Each row comes from the steps of one path. Every step used is in the known rows, and no mark comes twice. Write the path behind each row, first mark first.
In the rows, zero is written as 128.
Known rows
J -> W -> D -> Y: [106 167  83 109 114 123 161  96 149 112 184 134 196  74 127 118  69  98
 139 172  94 128 105 121 145  95  76]
U -> W: [131 142 135  91 120 127 130  77 135 109 140 132 186 122 100  94 132 104
  88 149 135 163  84 126 138 144 124]
Y -> D -> X -> U -> W -> A: [130 139 130 140 111 116 156 113 129 100 153 139 244 103 142 161 139 111
  55  91 104 162  60 130 126 113 169]
H -> J -> W -> D: [100 141 135  77 142 119 105  98 129 107 171 159 194 116 115 139  89 106
 109 180 126 132 109 117 152 108  94]
D -> X -> J -> W: [ 95 134 124  73 120 132 127  97 148  85 116 153 176 141 119 126  51 100
  94 145 140 142 125 147 131  20  99]
W -> D -> X -> U: [ 92 125 109 149 144 152 146 155 142 128 178 136 210 115 187 157  74 142
 118  92 110 145 130 127 155  92 112]
A -> W -> D -> Y: [ 96 163  85 128 111 121 169  84 151 114 195 117 186  79 134 135 103 115
 135 173  87 132  70 111 147 138  86]
X -> J -> W -> U: [101 126 160  73 126 135 132 111 143  75 117 164 169 141  90 147  73 113
 117 155 113 152 175 130 143 109 111]
Y -> D -> X -> J: [ 84 143 120 125 113  95 115 115 151 125 101 131 159 125 141 156  63 143
 115 146 149 136  90 144 127  83 123]
U -> W -> D -> X -> J: [ 85 135 119 105 122 100 102  79 144 136 131 127 179 124 120 146  57 126
  90 169 150 136  79 146 137  93 101]
D -> W: [114 139 132 115 119 140 133  98 138  91 165 150 170 134 109 119 119 140
  81 172 119 160  74 126 126 155 115]
W -> A: [122 149 119 133 106 116 145 116 118  83 147 138 190 114 136 155 161 120
  70 108 107 148  61 128 129 106 166]
D -> X -> U: [ 94 126 105 148 140 162 155 160 149 111 162 136 194 127 195 147  85 145
 119  73 116 148 139 135 151  79 120]
J -> H: [ 84 137 119 100 143 134 147 100 179 101 127 134 157  95 159 117 153 165
 128 133 139 144 140 149 133 114 107]
U -> W -> D -> Y: [112 166  85 118 112 114 155  78 146 131 186 121 202  68 119 112  87 104
 128 176 100 133  82 121 147 139  81]
X -> U -> W: [129 125 145  98 126 147 146 111 141 113 137 134 211 128 134 115 120 121
  91 116 115 160 112 130 149 152 120]
Y -> D: [120 160 137 143 107  97 140 157 136 113 114 138 164  97 138 140 117 136
 143 133 119 155  98 108 126 146 153]
H -> J -> X -> U -> W: [108 127 146  84 147 149 141  99 158 110 135 141 223 140 160 117  94 140
  93 109 139 157 120 141 157 168 114]
H -> J -> X -> D: [100 143 139 119 142 111 156 144 153 124 166 128 195 107 210 141  78 167
 116  93 139 152 104 130 165 194 113]
X -> U -> W -> D: [121 131 144 110 129 123 121 106 127 142 175 135 224 103 114 136  99 114
 101 157 106 153  93 111 153 171 105]
A -> W: [100 134 133 113 117 141 160  90 145  76 155 124 153 145 130 140 164 126
 100 141 109 164  60 105 138 145 134]
H -> J: [ 85 146 118  82 155 124 107 102 147  88 135 152 142 149 158 132 147 151
 117 145 155 115 103 138 157 129 115]
D -> W -> A: [123 143 128 133 106 122 146  98 122  76 167 150 205 119 118 155 156 126
  43 135 102 155  38 128 118 131 158]
H -> J -> X -> A -> W -> D: [102 128 137 125 141 110 118 112 140 108 185 127 192 116 139 159 126 128
  97 192 107 172  51 107 141 167 120]
J -> X: [ 91 150 120 112 138 135 145 115 153 102 135 136 178 134 176 113  62 153
 125 109 157 166 124 138 146 144 124]
X -> A -> W: [124 120 135 139 119 131 149 137 143  70 155 113 157 134 134 143 180 120
  83 168  88 194  43 111 119 128 148]
A -> W -> D: [101 137 137 121 121 116 132  91 129 114 188 128 184 113 113 155 130 119
 105 176 102 155  58  93 146 167 116]
U -> W -> D: [124 142 139 104 125 107 111  82 121 139 177 132 205  97  93 121 107 102
  99 182 120 155  74 109 146 166 109]
X -> A -> W -> U: [113 116 153 129 131 134 147 131 141  68 156 136 161 131 108 159 149 122
 108 165  86 192 114 107 134 160 145]
D -> X: [ 95 150  83 147 134 128 133 106 136 112 178 133 164 113 153 116  90 116
 109 116 152 154  97 133 135  45 126]

Which path is each row?
[115 128 161 125 128 131 149 124 138  97 178 154 183 114 107 152  99 140
 102 153  95 172 129 112 145 205 118]
X -> D -> W -> U
[ 99 159  95 166 125 107 136 128 138 122 161 135 175  94 155 133  82 120
 127 116 147 159  90 122 125  65 145]
Y -> D -> X
[111 139 122 101 107 116 142  96 129  73 132 149 209 126 127 160 107 100
  52 117 117 143  74 145 122  37 146]
D -> X -> J -> W -> A
[ 97 128 154 113 129 140 154  98 142  72 157 143 159 140 103 158 138 127
 117 145 100 169 125 104 147 171 135]
A -> W -> U
[127 149 136 146  99 107 148 114 124  84 156 151 212 106 121 168 150 130
  55 136  97 160  35 121 111 146 169]
Y -> D -> W -> A
[109 118 143 140 135 133 146 125 141  73 170 134 166 127 113 158 136 116
 104 159  94 194 111 109 133 135 144]
D -> X -> A -> W -> U
[127 144 126 104 108 125 152 110 121  63 145 154 207 119 123 147 137  93
  61 112 103 150  81 130 124  60 155]
J -> W -> A
[106 129 162 122 134 133 153 120 143  97 179 154 195 117 121 150  77 149
 104 145 106 176 136 118 148 213 116]
J -> X -> D -> W -> U
[120 127 126 112 133 147 145 101 144 119 156 134 219 123 141 114 102 113
  86 107 127 162 108 135 146 115 118]
D -> X -> U -> W
[126 135 144 131 113 126 153 126 138 110 186 140 191 110 135 133 110 146
  77 151 103 166  64 118 136 191 110]
X -> D -> W
[107 130 153 114 131 141 135 105 137  83 164 162 170 132  90 141 107 135
 105 167 108 167 135 117 140 180 122]
D -> W -> U
[107 137 146 118 133 128 149 113 152 107 184 147 202 120 162 136  84 166
  79 145 127 162  74 129 144 208 103]
H -> J -> X -> D -> W
[119 128 121 131 154 119 113 172 153  89 135 127 170 127 182 125 115 147
  99 163 135 189  93 147 125 118 140]
H -> J -> X -> A
[113 144 127  87 125 123 138  98 129  59 143 162 204 130 133 155 146 104
  61 117 117 135  79 136 133  65 148]
H -> J -> W -> A
[111 123 149 149 131 123 148 135 144  77 163 136 172 118 114 166 133 120
 111 159  92 195 109 105 127 146 153]
Y -> D -> X -> A -> W -> U
[139 136 106 183 127 102 119 193 135 107 155 119 172  89 156 132 120 114
 102 162 113 200  71 130 103  56 161]
Y -> D -> X -> A
[141 126 104 163 135 107 104 157 127 121 186 116 191  89 134 122 116  99
  79 185 113 199  60 131 112  66 138]
U -> W -> D -> X -> A
[ 92 147  88 150 138 115 117 100 126 135 203 133 186  96 141 130  75 109
 109 142 142 152  85 122 139  65 114]
W -> D -> X
[116 166  84 140 105 117 189 133 154 123 181 112 183  65 176 124  93 131
 140 122  87 133  93 125 150 142  91]
X -> D -> Y
[ 81 137 111 112 119 110 112  98 148 117 113 128 151 139 140 145  68 140
 101 145 153 133  94 153 135  70 110]
D -> X -> J
[102 169  77 129 113 116 155 101 145 126 186 122 184  70 137 123  88 117
 144 169  97 124  91 121 148 125  84]
W -> D -> Y
[ 94 127 148  84 131 135 130 104 144  79 128 163 174 137  97 147  57 107
 113 149 122 154 171 133 142  83 112]
D -> X -> J -> W -> U
[134 127 103 160 135 113 110 170 128 109 181 125 187  92 140 128 101  93
  86 181 110 196  78 131 110  35 135]
J -> W -> D -> X -> A
[ 96 145  94 130 137 121 123  96 128 121 201 143 197  99 130 125  55  91
 103 145 142 154  99 122 137  34 107]
J -> W -> D -> X
[100 162  87 100 109 118 152  91 153 114 165 132 194  82 125 127  56 105
 133 180  97 121 103 130 143  95  70]
X -> J -> W -> D -> Y
[111 159  90 121 117 125 162  94 151 132 185 122 213  73 136 123  83 113
 130 161  89 130  95 124 151 142  80]
X -> U -> W -> D -> Y
[111 127 137 136 129 113 128 121 134 112 186 120 194 108 131 156 118 122
  97 189  99 184  51 102 135 164 124]
J -> X -> A -> W -> D
[102 146  97 139 136 113 116  77 127 139 205 131 203  93 123 118  76  96
  94 150 148 159  75 122 138  79 113]
U -> W -> D -> X
[ 97 129 163 112 147 131 146 113 148  93 178 161 192 126 129 155  84 156
 103 149 115 166 135 122 152 217 112]
H -> J -> X -> D -> W -> U
[ 63 130 115  97 142 121 133  83 190 115 110 130 157 104 162 137 111 172
 117 140 157 135 131 170 129  80  95]
D -> X -> J -> H
[133 133 137 121 112 128 154 107 125  92 147 138 232 118 136 153 157 113
  50  97  98 155  66 132 135 129 160]
X -> U -> W -> A
